Each row was made from one small tree. Brackets hold a mark, then the marks that hang from it, in the order of their numbers. Every link used is in the known rows. Write each row's tree.
In the rows, 128 means zero.
Known rows:
(j275 j347 (j944 j137 (j646 j850))): [101  96 166 153  99  72 141  83  69  77  48 117 169 162 123  90 140 111
 181  49 215 154 126 143 171 188 171 128 171 176 145 119 121 144  94 125
 180 127 105  68 102 121 147 104 155  84 103  83 194 177 144  75 193 126
  75 101  85 146 197 155 122 152  92 171 140 152]
(j944 j137 j584 (j646 j850) j676): [101 149 133 109 142  82 136 154 117 128 113 130 115 138 182  98 124 124
 149 151 172 176 132 141 168 121 128 119  92 129 102 132 189 109 121 122
 126 146 120 134  99  97  70 141 148 136  90 122 148  91 105 129 155 130
 101  80 111 137 156 176  77 108 169  90 163 129]
(j850 (j646 (j944 j137 j584 (j676 j874)))): [101 155 137 134 162  99 144 154 125 128 100 136 138 115 137  96 130 111
 147 176 132 140 121 144 133 112 113 104  87 168  89 119 156 169 126 123
 101 121 121 100 133  55 110 122 204 160 114  87 148  86  83 147 146  86
 131  83 143 111 138 172 129 122 129 113 153 142]
(j676 (j874 j564)): [127  99 169 187 144  98 125 105 180 108 146  79 137 132  59  89 103 173
 123 112  66  65 101  88  69  96 117 109  93  77 192  78  71 116 121 112
  98 145 144 100 141  93 179 150 124 117  83 139  48 111 105 158 135 105
  95 189 132 124 178 171 150 145  47 181 107 135]
(j584 (j944 j137 (j646 j850) j676)): [103 122 129 148 121  96 115 127 142  97 115 134 144 118 130  65 145 116
 206 152 138 147 131 142 158 145 129  83 119 173 137 118 154 130 122 106
 160 119 123 102  92 111 114 133 122 151  88 138 170 138 109 151 168  92
 120  79 115 149 167 135 123 167 152 136 152 107]
(j850 (j646 (j944 j584))): [152 184 169 157 107  60  92 148 139 106  70 142 131 129  93  77 163 122
 168 151 113 123 119 131 127 132 100 122  84 172  96 146 126 156  88  93
 129 162  93 122 154 109 143  60 207 156  86  77 193 128 110 128 166 135
 163 109 105 126 169 157 164 107  79 129 109 151]
(j275 (j944 j584 j676)): [ 85 127 160 172 122  94  95  79 108 134 118 108 117 149  99 127 111 145
 145 104 130 132 130 165 139 119 165 160 110 111 156  96 114 160 127  60
 115 121 124  76 127  89 145 120 149 122  98 125 123 163 129 121 173 115
 110 133 156  93 200 117 103 123 119 146 137 135]
(j944 j137 j584 j676): [ 97 112 132 108 156  95 125 129  96 140 129 128  92 149 138 125  96 148
 148 139 121 147 123 167 143  70 150 143  97 113 137 110 160 143 127 104
  99 144 131  90 101  69  89 164 136 151  91 128  90  98  94 144 132 117
  90 124 144 100 164 158  91 126 181 122 140 152]
(j944 j137 (j676 j874)): [ 83 100 136 141 189 125 156 131 132 122 144 108 139 132 110 123  97 147
 142 136 113 113 110 132 113  88 155 104  89 117 172  88 116 152 147 138
 113 105 165  78 106  73 117 202 126 152 109 128  67  88  80 159 127  85
  74 141 148 114 161 171 132 179 134 165 146 129]
(j944 j584 j646 j676): [ 92 142 144 141 137  97 107 130 115 142 128  95  99 152 159  96 113 148
 133 147 122 145 120 121 138 110 139 151  98  96 149 126 137 125 130  73
 127 135 117 115 103  79  97 151 135 130  65 139 117 119 118 132 174 128
 117 111 122 124 183 144  80 110 142 117 135 117]
(j874 j564): [155  96 190 169 117  72  90 104 167  90 131  91 111 146  52  73 115 192
 150 101  67  87 109 104  93  95 125 131 101  93 179  95  87 128 106 100
 115 162 129 111 135 118 177 136 112 118  64 130  73 129 137 148 151 133
 120 178 116 131 182 152 155 129  41 182 104 157]
(j944 j137 j584 j646): [105 118 142 104 123  56 151 136  88 143 102 133 104 142 164  92 117 124
 165 144 154 136 125 121 150 108 129 143 102 113 132 143 170 109 114 115
 140 182 111 121  97  79  98 145 166 120  73 113 125 103 111 127 168 132
  85 118 121 119 178 165  94 118 168 114 127 136]
(j944 j137): [137 105 166 128 134  70 129 122 112  98 107 125 111 155  97  96 129 154
 182 112 120 111 113 120 123 106 143 119  95 145 154 127 130 132 118 124
 137 149 126  98 111 109 141 145 140 145  85 103 108 118 107 143 145 129
  82 147 106 130 186 161 153 169 127 169 111 154]
(j646 j850): [165 163 186 177 126  68  99 132 171  66 102 102 137 147  68  88 166 174
 168 101 103 119 111 110 123 140 111 111  85 147 143 134  84 115  91 110
 143 140 113 124 138 159 160  98 131 141  95 113 168 140 132 127 136 153
 119 138  76 150 180 172 180 141  46 171 111 148]
(j137 (j944 j584 j676)): [ 86 135 165 162 138  98 105 109 122 121 115 112 118 122 101 107  81 137
 164 131  81 131 110 181 135 102 152 162  73 103 142 121 117 145 121  58
 125 135 117  89 128  76 123 121 149 162  95 175 120 115 119 178 153 146
  98 124 130  80 190 159 104 136 146 135 137 142]
(j584 (j944 j137 j646 j676)): [ 87 105 125 138 126 106 112 111 123 125 126 122 139 120 129  61 123 115
 209 155 129 126 115 138 151 124 147 100 133 154 160 103 144 152 123  89
 164 129 138  78  88  84 127 163 117 153  71 136 128 140 106 152 175  81
 112  93 128 130 190 123 108 176 167 148 140 108]
(j646 j850 (j944 j676)): [151 178 172 179 136  90  79 144 191  61  95 131 134 123  72  84 177 169
 172 121 100 156 117 147 144 146 108 105  86 191  93 148  96 146  98 107
 131 110 128 105 162 148 138  80 149 150 126 122 182 117 116 136 137 129
 126 105  79 139 158 161 180 137  66 150 137 123]
(j584 (j944 j137 j646 (j676 (j874 j564)))): [ 71  81 113 149 138 112 134 103 159 137 153 103 139 106 122  59 100 119
 162 153 114 103 115 120 118 105 125  88 128 118 177  70 144 151 145 107
 134 129 148  79  95  57 131 195 115 139  78 159  72 111  89 173 166  63
 100 118 153 125 156 130  98 173 150 147 151 100]
(j850 (j646 (j944 j584 (j676 (j874 j564))))): [114 151 149 167 148 106 107 140 165 126 112 109 135 122  98  89 132 136
 120 164  89 120 111 119 106 101  94 109  81 127 108 104 127 156 111 101
  91 129 113 117 159  71 134 106 184 139  98 109 119  99 100 148 153  94
 157 116 147 112 134 159 131  94  70 116 143 131]
(j850 (j646 (j944 j137 j584))): [138 160 158 128 111  52 126 152 115 106  68 156 128 127 131  83 161 116
 185 152 137 139 117 143 144 127 113 121  79 188  85 145 165 166  97 119
 132 160 105 119 150  92 127  75 212 164  96  61 187 106 104 136 165 126
 145 102 104 110 149 168 150 119 120 122 122 153]
(j137 j944): [118 121 193 188 119  71 119 103 145  85 103 110 137 127  70  81 112 137
 194  98  76  99 100 149 129 130 141 144  88 129 158 142  76 140 101  76
 165 134 113  88 138 112 161 106 137 168  96 158 133 128 136 175 151 159
  92 148  93 108 208 158 159 166  97 176 117 142]
(j850 j646): [151 149 189 172 126  75 107 126 135  75 101 104 150 155  93  73 150 146
 176 142  93  97 109  88 105 137 118 102  94 148 166 127 105 144 106  93
 150 145 110 123 137 123 162 111 169 161  66  82 154 146 119 130 156 134
 143 134  94 151 199 156 174 127  52 168 106 164]

Write each row's tree:
[ 92 151 164 169 126  89 113 133 146 118 104 117 124 130 142  85 113 114
 163 139 121 154 112 163 165 147 123 143  83 117 113 156 134 119 109  76
 155 124  97 125 124  93  90  95 153 156 106 178 167 110 135 159 173 153
 108  80 106 109 189 182  96 109 142 100 170 114]
(j137 (j944 j584 (j646 j850) j676))
[167 163 173 143 115  51 116 147 168  57  77 158 135 109  94  80 178 152
 203 113 130 152 119 148 153 149 109 111  94 206  75 163 124 124  87 146
 137 142 120 115 152 145 131  78 168 155 131  96 194 103 117 137 137 146
 107 111  71 133 157 173 196 149  89 142 120 136]
(j646 j850 (j944 j137))
[116 143 192 187 102  71 122 122 159  71  87 107 143 118 111  58 146 122
 197 115 117 132 105 133 144 172 110 122  93 141 137 164 104 111  96  91
 187 133 101 118 140 119 138  78 149 143 100 157 189 130 145 162 164 163
 103 107  72 137 204 180 155 133  91 140 131 120]
(j137 (j944 (j646 j850)))
[ 87 123 142 139 175 114 163 143 150 102 128 106 153 135 158 100 127 128
 146 156 161 136 117 109 127 140 116  74  96 129 145 122 133 124 135 152
 146 105 140 116 102  87  92 174 134 132 106 131 128  77 100 149 142  91
  77  98 119 142 157 187 118 147 138 115 173 104]
(j944 j137 (j646 j850) (j676 j874))
[157 172 154 131 116  43 112 154 138  94  66 169 119 111 106  85 167 133
 179 120 144 168 124 177 166 134 110 131  79 190  56 162 143 116  85 138
 127 161 107 120 147 125 117  67 184 148 134 109 190  97 104 135 146 148
 108 105  86 109 144 182 162 129 115 112 129 138]
(j646 j850 (j944 j137 j584))
[ 88 102 152 135  90  55 143  91  93 137  87 121 121 135 141 105 122 114
 175 106 192 129 132 145 152 139 150 145 127 131 133 127 152 146 122 103
 144 159 116  93 109  84 124 102 173 104  81 103 151 140 140 114 196 124
  84 108 131 114 197 128  89 121 163 130 130 125]
(j275 (j944 j137 j584 j646))
[ 80 134 157 168 107  92 104  84  71 114  63  96 148 175 142 103 115 121
 129  75 185 167 129 165 181 171 172 158 160 130 140 114 114 130 107  78
 150 113  90  76 102 102 125 104 146  72 109 107 190 171 142  77 195 124
  99  81 122 132 192 134  77 115 102 141 170 145]
(j275 j347 (j944 j584 (j646 j850) j676))
[ 96 102 136 144 168 114 149 132 173 120 149 100 139 126 141  81 119 138
 129 147 145 127 116 100 114 122 104  72 102 108 149  96 161 117 136 157
 111 112 147 126 105  79 104 182 122 124  97 135  86  85 105 153 141  89
  89 115 120 145 138 192 109 131 106 124 168 107]
(j944 j137 (j646 j850) (j676 (j874 j564)))
[ 58  89 114 116 159 108 161 134 128 175 160 101 105 134 167 104  78 134
 102 159 146 128 118 128 120  80 130 121 108  73 152  80 175 124 139 130
 101 151 140 115  96  37  89 204 147 118  81 144  33  69  87 156 154  82
  79 126 161 111 138 176  64 114 167  94 156 111]
(j944 j137 j584 j646 (j676 (j874 j564)))
[ 78 134 121 113 170 106 160 154 136 145 125 118 134 131 174 114 116 119
 123 158 167 153 126 131 146 121 116  99  78 105 109 119 169 106 138 141
 123 128 128 131 102  67  64 169 157 126 107 135 124  63  87 144 144 100
  81  97 134 128 144 190  72 107 165  90 169 110]
(j944 j137 j584 (j646 j850) (j676 j874))
[131 146 153 142 144  95 132 153 124  96  92 133 137 138 124  81 160 125
 187 158 129 145 120 132 145 129 112  90 100 209 106 132 148 188 116 116
 129 118 120 103 136  87 122 108 179 169 107  69 171 113  99 135 153 109
 144  81 107 128 158 165 159 133 103 144 140 144]
(j850 (j646 (j944 j137 j676)))
[113 152 168 169 140 106 101 136 163  93 122  99 133 160 137  74 149 156
 159 140 127 148 117 102 135 152 113  96 102 135 141 134 115 119 118  96
 150 106 119 136 116 124 115 128 122 138  81 124 152 132 136 133 156 126
 125  95  88 165 182 160 131 121  81 136 142 120]
(j944 (j646 j850) j676)
[114  99 139 149 162 106 140 121 169 118 132 120 128 110  89  92 117 159
 145 130 107 124 116 152 114  87 120 109 102 148 120  95 131 156 130 138
  91 119 149  84 136  74 138 164 147 137 120 130  67  75  89 167 134  79
  95 140 142 100 134 166 147 165  99 149 149 119]
(j646 (j944 j137 (j676 (j874 j564))))
[142 145 146 119 122  47 118 136 118 110  76 164  98 119 103  93 138 143
 176 127 127 151 120 175 146 113 121 151  88 169  88 145 142 140 101 110
 123 170 116  94 149  94 129 100 178 144 113 108 144  91  92 145 155 141
  99 120 116  99 159 154 151 140 144 137 110 139]
(j646 (j944 j137 j584))
[139 173 141 124 140  81 115 156 147 104  78 161 119 111 117 105 154 136
 168 134 140 184 131 188 172 112 119 130  82 183  55 143 158 138 100 127
 111 137 131 114 137 112  91  99 172 154 139 117 179  88  97 140 139 126
 113  91 109 103 127 168 140 124 135 100 150 132]
(j646 j850 (j944 j137 j584 j676))
[115 120 182 185  84  74 110  84  92  67  44  95 167 170  99  80 147 127
 165  56 182 137 120 129 162 193 160 132 161 150 156 120  80 131  85  95
 188 125  93  74 115 136 171  86 143  74  89  89 208 190 159  78 200 135
  89 104  88 152 204 141 140 152  49 184 136 146]
(j275 j347 (j944 (j646 j850)))
[ 85  97 115 153 166 116 126 104 131 125 132 121 146 112  91  86 108 118
 181 141  99  99 112 157 120 104 153  97 108 135 176  77 117 157 132 101
 129 117 157  61  99  69 135 182 117 154 100 146  95 128  75 171 143  63
  80 131 164 115 165 125 128 204 161 165 138 115]
(j584 (j944 j137 (j676 j874)))
[ 71 120 148 181 167 114 122 103 135 128 120 102 132 116 105 125  74 127
 129 134  82 114 101 170 126 100 144 144  68  84 149 107  97 133 133  70
 121 122 124  91 139  48 122 138 147 161 112 185  99  87 104 193 137 124
  75 141 161  77 179 168 105 142 144 130 152 126]
(j137 (j944 j584 (j676 j874)))
[ 81 104 144 143 132  90 128  94  88 147 116 132 115 143 121 138  95 127
 155 105 155 139 137 184 157 101 171 158 127 130 138  92 149 166 133  96
 114 135 128  66 106  90 123 135 150 126 107 113 120 140 122 125 166 106
  88 114 168  88 185 121  82 138 172 127 148 142]
(j275 (j944 j137 j584 j676))
[ 99 101 119 143 131 102  98 102 122 110 125 127 130 126  92  80 118 124
 207 128  98 121 111 162 143 106 157 110 117 158 155  91 129 153 123  89
 137 128 143  69 101  90 139 163 115 167  82 131 117 138  99 166 153  86
 115 113 137 113 186 117 131 192 159 172 130 130]
(j584 (j944 j137 j676))
[104 131 167 162 101  69 124 120 125 124 101 120 125 113 122  77 105 112
 165 126 116 119 110 148 140 138 133 159  89  96 138 149 118 110 109  66
 160 159  97 111 133  83 121  97 164 140  79 165 148 113 133 166 184 159
  93 125 106  94 209 163 104 120 142 125 121 130]
(j137 (j944 j584 j646))
[ 66 105 147 176 140 102 137 100 152 159 144  88 130 113 136  91  67 120
 122 141  98 113 102 140 121 104 110 138  87  66 149  99 121 126 128  79
 122 129 123 106 120  42 113 151 143 139  90 198  78  86 118 181 161 114
  89 128 146  81 165 172  73 112 137 112 168 108]
(j137 (j944 j584 j646 (j676 (j874 j564))))
[ 70 125 151 170 112  94 111  77 100 144 112  96 122 153 130 111 110 144
 143 120 160 139 132 144 147 141 159 152 123 107 149 111 126 153 132  60
 137 118 122  84 116  91 130 112 147 106  80 125 138 159 149 104 197 120
 113 103 148 106 202 108  78 113 138 124 148 109]
(j275 (j944 j584 j646 j676))
[176 194 169 166 108  46  83 142 170  84  55 148 122 115  82  80 169 156
 157 121 112 160 117 156 151 143 100 139  69 174  68 166 103 107  86 108
 122 158 112 127 167 137 143  46 182 137 120 113 205 108 118 133 153 156
 124 120  84 124 155 164 169 117  71 126 116 135]
(j646 j850 (j944 j584))
